In the rows, zero is written as 128.
Known rows, with every step that occurs:
Q R H: [ 84  97 128 132 125 106 110 144 132 219 129 158  97 168  64 118 121 187
 139 120 109 124 141 126 126 128 152 130 129 124 124 147 115 130 116  74
 147  98  81]
B E R Q C V: [136 151 106 103 121 136  87 120 132 168  83 140 139 120 110 121 164  56
 141 128 120 119 140 118  99 189 104  92 141 114 130 115 121 142 170  86
  86  80 197]
G H R Y T: [102  88 152 125 137  89 118 187 151 156 142  62 157 185 188 116 131 131
 135 146 201 122 127 165 177  98 154 157 163 108 186 124 136 125  90 152
 125 140  62]
L G: [ 80 132 153 122 119 136 171 126  91  78 148 128  91 150 150 133 118 117
  56 147  79 149 175 156 127  85 147 131 118 129 116 158  76 137 125 137
 147 122 130]
E B V: [169 150 132 134 144 133 152 110 105  80 109 154 126 114 162 130 112 169
 161 107  94 102  92 107 115 138 128  83 141 138 161 136 115 108  99 119
 209 131 147]
B V: [159 159 148 111 144 139 167 106 125  95 126 161 138 171 117 124 126 164
 151  92 127 136 172 112 120 145 163  66 110 150 199 135 104 112 120 106
 164 101 122]
T Y: [130 140 169 110 158  79  87 130  79 106 114 154 140 163 124 108 139  93
 137  82 111 129 133 126 155 111 147 156 107 141 139 111 101 152 141 163
 174  82 128]
Q C: [132 115  96 125 137  83 111 115  92 133 147 150  89 132 148 121 130 131
 127  98 141 135 139  91 140  89 105 143 109 142 182 138  89 125 128 112
 103  95 138]
G R Q C: [103 106 102 139 123  99 113 140 123 114 162 153  85 143 105 114 106  90
 138 136 127 118 171 126 148 108 110 130 153 162 132 120 115 128 165 183
 120  64 115]
R Y: [ 87 144 171 106 142 120 109 148 132 102 124 144 153 181 181 108 118 132
 144 146 135 110 173 148 169  84 138 172 137 130 131 122 108 114  78 136
 137 158  97]
H G: [138 133 123 142 114 119 101 146 118  56 132 125 100 141 146 115  95  91
  94  94  97 160 166 153 157  97 139 130  77 143 205 140 133 125 111 122
 108 159 133]
Q C V B E: [181 144 105 119 167 129 131  80 104 137 119 126 133  83 161 136 148 116
 158  89 167 158 109  60  74 153 116 125 127 112 121 130 128 120 114 113
  86  95 160]
C V B E R G L: [185 166 145 131 167 168 143 112 132 147 117 104 143  89 114 144 148  64
 161 146 141 151 132 109  76 173 120 127 133  93  81 130 142 110  91 152
 109 136 138]
Q R E B V C: [144 113 114 133 105  96 128 123 144 200 137 175 124 123 104 134 153 252
 139 120 113 102  66 102  95 136 125  99 121 130 129 146 119 142 146  37
 173 101 155]
D R H G L: [100  90 119 144 132 119 104 160 149  89 137 142  93 144  91 118 106 159
 131 108  60 143 171 127 152 108 135 108  94 158 151 137 127 127  83 107
 120 145  64]
B E: [123 159 150  97 140 126 124 110 106 132 122 133 154 125 101 107 136  91
 109 106 131 118 180 121 123 172 142 129 116  88 161 129  98 111 135  72
 122 126 160]
V B E R H G: [128 107 119 140 113 160 117 119 136 161  92 133 186  47 121 126 133 111
 127 118  99 108 111 116 163 178 123 138 141  81  63 125 158 140 120 111
 137 154 127]
L G H R: [ 82  95 127 143  98 114 176 167 122 134 168  73 106 157 170 126 123 125
  50 162 133 142 173 169 131  93 145 128 155 117 139 159 119 172 123 153
 136 121  89]
R D G: [ 86 167 146 131 113 153 139  97 128 110 122  88 102 156 164 124 120 140
 131 117 156 114  98 161 180  85 131 175  87 171 143 115 127 102 189 121
  97 174 145]
C V B E R H G L: [185 147 131 142 159 160 120 129 144 130 105 114 143  84 134 136 148  98
 159 109 124 171 130 110  77 177 125 127 119  90  90 137 155 112  74 145
 105 132 120]
C V B: [166 177 158 115 195 146 144  79  97  93 114 127 121 122 159 148 119 110
 162  95 137 154 137  92  75 142 163 126 125 128 112 114 142 102  99 158
 131 129 113]
Q C V B E R Y T: [174 125 129 105 166 131 107 109 128 140  90 118 177  92 186 155 173 112
 183 124 166 141  42  72 103 144 109 131 136  98 100 118 122 110 100 126
  87 109 165]
Q R E B V: [143 127 121 128 103 127 129 139 125 188 123 167 134 130  85 138 135 234
 147 129 107 100  76 118  96 147 130  93 124 125 125 129 115 143 143  46
 177  92 161]
Q C V B E R H: [167 118  85 121 155 131 112 101 128 168 101 144 143  81 137 134 159 137
 163 105 147 156  86  70  76 158 103 122 147 111  86 125 142 129 117 112
  85  98 144]
R H G L: [119 100 115 161 127 120 102 184 145 101 146 128  73 149 108  91 108 145
 115  99 106 195 191 178 157  84 125 170  96 130 150 175 113  88  60 131
 113 133  68]
G R: [119 121 144 122 142  88 130 130 117  99 174 158 112 149  91 128 100 109
 118 136 117 107 169 115 129 112 131 134 130 131 162 110 118 128 135 191
 150 131  87]
H R Q: [101 135 110 123 107 119 132 142 108 156 108 146  88 175 124 127 131  69
 135 122 213 107 183 155 175 129 152 145 145 167 140 131 119 153 148 128
 134  80 119]
H R: [132 131 118 115 118  94 141 134 102 156 132 152 111 164 124 141 138  99
 119 120 224 105 156 120 158 127 150 149 123 146 172 129 116 162 120 129
 140 123 107]
C V: [161 187 157  96 190 123 126  98 105  78 119 136  96 179 134 134 124 105
 141  97 134 171 163 114  52 127 159 110 108 144 179 116 121  96 108 137
 108 121 126]
L G R Y T: [ 77 104 188 113 123 130 167 158 135  52 156 115 147 161 157 146 124 118
  84 193 101 138 124 165 143  78 143 145 144 109  79 142  81 123 106 198
 154 136 108]
D G R E B V C: [126 100 116 131 105 119 140 100 165 133 174 145 141 100 122 136 129 220
 111 121 168 121  90 118 130 111  98 134 114 161 108 129 155 126 138 148
 132 190 135]

Rows:
[ 86 115 150 128 110 119 175 138 111  71 179 134 105 141 121 141 110 112
  56 172  80 134 172 146 116  91 135 126 137 125 102 144  92 150 133 191
 155 123 110]
L G R
[124 116 116 150 110 121 110 165 137 170 142 129  89 139  81 130 131  64
 118 188  98 121 147 157 168  90  79 146 113 138 143 140 108 130 108 162
 122 146 114]
E R G L
[102  95 108 142 109 120  98 158 155 171 134  98 123 152  86 112 111  88
  98 188  79 121 132 172 159 103  99 113 154 133 152 115 160 143 145 151
 111 165 106]
E R G H
[ 88 141 130 131  92 138 105 114 136 155 105 121 120 145 150 143 147 117
 132 152 116  73  68 142 188 103 100 144 102 162 146  95 139 145 197 140
 108 175 149]
E R D G
[156 175 144 111 167 171 126  89 119 133  77 126 152 101 138 142 143  68
 165 115 125 129 134 105  78 194 145 103 148 112  76 105 149 118 136 135
 118 105 156]
C V B E R Q
[175 175 149 105 173 156 130  83 114 132  91 127 163  95 138 150 147  87
 158 113 131 127 117  83  65 192 143 107 135  98  99 103 150 125 116 134
 120 133 148]
C V B E R
[111  86 117 173 103 107  99 186 146 199 148 133  76 148  87 116 122 164
 132 119 100 148 154 143 141 112 129 141  92 117 152 175 114 135  78  93
 128 106  76]
Q R H G L
[130 130 126  99 133 141 134 112 127  78 108 172 151 127  87 141 118 230
 146 118  64  96  94 100 105 142 135  62 124 162 121  91 126 133 146  63
 168 134 148]
D R E B V
[175 181 159 104 187 160 147  77 105 109 104 119 157 100 143 141 136  97
 157  94 149 148 140  88  59 186 161 119 132  98 101 117 139 103 107 125
 119 127 141]
C V B E
[183 135  94 119 153 126 116  92 113 157 108 137 143  76 156 145 158 108
 161 109 148 136  88  54  81 159  99 113 133 111 118 119 133 141 123 122
  89 101 164]
Q C V B E R
[ 94 110 192 113 136 108 101 157 131 182 115 126 148 177 147 146 140 148
 169 152 135  94  82 129 163 110 156 140 112 108 147 132  86 112  89  94
 152 118 111]
Q R Y T
[181 128  87 125 144 146 124  97 129 158 106 121 140  78 125 141 149  93
 151 132 154 158  85  80  85 154  92 117 142 119  91 128 149 133 128 120
  75 116 173]
Q C V B E R G
[152 110 105 150  93 116  98 169 142  42 151 141 124 109 111 121  91 142
  92 131  91 147 109 160 130 104 105 133 109 132 141 117 159 133 135 153
 128 165 145]
H G R E B
[ 75  91 129 130 118 128 122 122 151 148 165 130 119 136  88 123  95 161
 112 124 163 138 151 143 155 102 118 165 119 150 104 123 148 119 114 180
 111 192  76]
D G R H
[ 83 135 144 147  90 130 129 119 134 209 130 102  99 157 130 146 130 162
 149 132 143  80  81 130 159 113 135 143  87 152 147 127 126 145 180  85
 116 138 136]
Q R D G
[126 156 123 123 104 113 156 132 119 135 115 126 108 176 139 138 149 114
 143 135 222  95 108 138 171 117 152 168 124 157 160 119 127 148 177 117
 126 119 130]
H R D
[146 119 108 147 103 117 159 169 129 169 161 116  81 156  81 134 134  65
 121 166 237 141 175 161 173 103 120 177 122 145 142 165 113 141  86 148
 119 129 100]
H R G L
[172 132 123 141 145  93 151  92 121  92 126 166 113 101 181 124 135 191
 149 101  99 102  80  89 113 123 125  89 139 146 166 159 124 109 107 109
 204 137 139]
E B V C
[177 102  96 149  93 104 119 148 174  45 161 159 134 108 122 120 117 187
  97 116 100 154  98 137 117 111 114 105 106 144 156 142 168 135 138 135
 135 155 146]
H G R E B V C
[177 119 105 147  89 131 120 165 158  35 148 148 142 116 104 124  99 167
 107 122  95 158 105 152 117 124 115  98 109 140 152 124 162 133 133 143
 140 152 150]
H G R E B V
[132 113 115 133 103 126  88 169 151 170 114 136 145 104  86 105 156  94
 112 132  99 132 160 148 142 168  99 134 115  80 141 146 119 131 106  91
 107 136 136]
B E R H G L
[114 146 146 130 126 107 144 128 135  74 159 134 112 163 108 123 113 121
 137 148 120  97 122 134 147 104 132 149 133 143 151  99 127 114 196 179
 140 125 107]
G R D
[123 145 120 112 133 127 109 130  96  95 117 157 123 118 114 115 118 201
 107 121 104 127  95 155 118 103 114 158 130 131 101 112 107  98 144  85
 155 136 170]
R E B
[133 101 159 134 116 115  95 179 158  30 141 116 151 150 156 130 101  94
 121 141 117 148 115 164 172  88 135 145 100 125 169 125 138 110  91 181
 116 172 110]
H G R Y T
[155 150 121 108 128 149 135 125 117  89 112 167 144 127 105 118 126 234
 129 112 112 137  92 147 102 129 124 110 134 139 114 117 113  97 140  76
 170 120 175]
R E B V
[109 122 123 135 114 162 179 123 126  94 145 112 124  95 138 141 128  84
  97 164 107 153 153 133  83 142 125 111 169 115  24 147 117 148 151 180
 121  68 150]
L G R Q C V B E
[ 69 102 145 141 120 121 164 155 115 106 172  70 101 156 171 110 105 135
  46 153  65 154 184 174 124  78 144 121 148 113 145 160 103 140 121 153
 136 123  91]
L G H
[101 119 133 147 110 165 135 103 138 197 113  68 194  51 169 129 139 115
 139 135 127  68  82 116 178 168 112 149 147  86  79 104 170 141 168 129
 125 172 128]
V B E R D G H
[126 122 130 130 123 168 140 103 122 175 103 123 187  51 100 135 130  78
 127 151 115  91 112 113 163 176 121 137 151  87  53 117 148 137 136 118
 141 155 145]
V B E R G
[ 68  93 113 149  96 127 121 141 143 200 150  56 107 154 167 115 105 117
 109 119 214 122 171 172 187 105 126 153 132 162 159 130 163 151 128 157
  90 163  86]
D G H R Q
[131 150 103 125 151 158 117  99 113 131  95 121 107 107 151 117 132  77
 167  98 150 152 158 119 106 154 127 119 150 143  89 132 122 105 155 108
  90  45 169]
R Q C V B E
[ 94 119 133 111 136 143 133 114 137  93 132 132 114 155  53 130  87 112
 120 154  77 117 154 126 142 112 142  90 120 173 131 111 134 131 135 100
 121 165 109]
D R G
[160 158 141 106 176 163 128  92 131 144  85 135 167 100 114 134 147 118
 162 113 127 150 118  98  62 191 146 115 152  96  67 112 155 110 111 127
 118 129 127]
C V B E R H
[126 144 102 135 158 151 115 101 106 118 103 129  81 128 166 121 119  91
 171  97 142 154 154 122 119 119 127 125 148 169  98 132 121 107 148 134
  98  47 144]
R Q C V B
[155 113 116 124 124  92 142 124 153  89 172 183 141 115  94 124 133 223
 121 136 118 116  94 115  99 120 112 117 150 139 118 122 137 119 153 144
 170 127 132]
G R E B V C
[118 105 126 144 122 159 136 121 139 193 119  87 191  56 115 119 124  89
 122 155 106  94 118 125 159 172 118 132 169  75  72 117 165 137 136 127
 135 158 120]
V B E R G H
[120 160 138 106 104 133 109 120 133 152  91 129 164 123 110 121 165  88
 128 146 107  77 104 129 142 175 118 122 122  99 146 105 118 136 199  79
 115 133 184]
B E R D
[119  96 102 143  89 140 143 141 158 187 148  70 152 125 159 128 122 204
 115 119 214 126 102 155 148 125 114 127 135 147 146 127 176 150 115 128
 120 183 115]
D G H R E B V
[ 77 109 128 148  88 127 186 165 133 122 159  58 107 167 179 123 131 133
  64 171 133 137 143 183 140  86 149 137 158 124 131 154 123 165 160 147
 127 116 104]
L G H R D
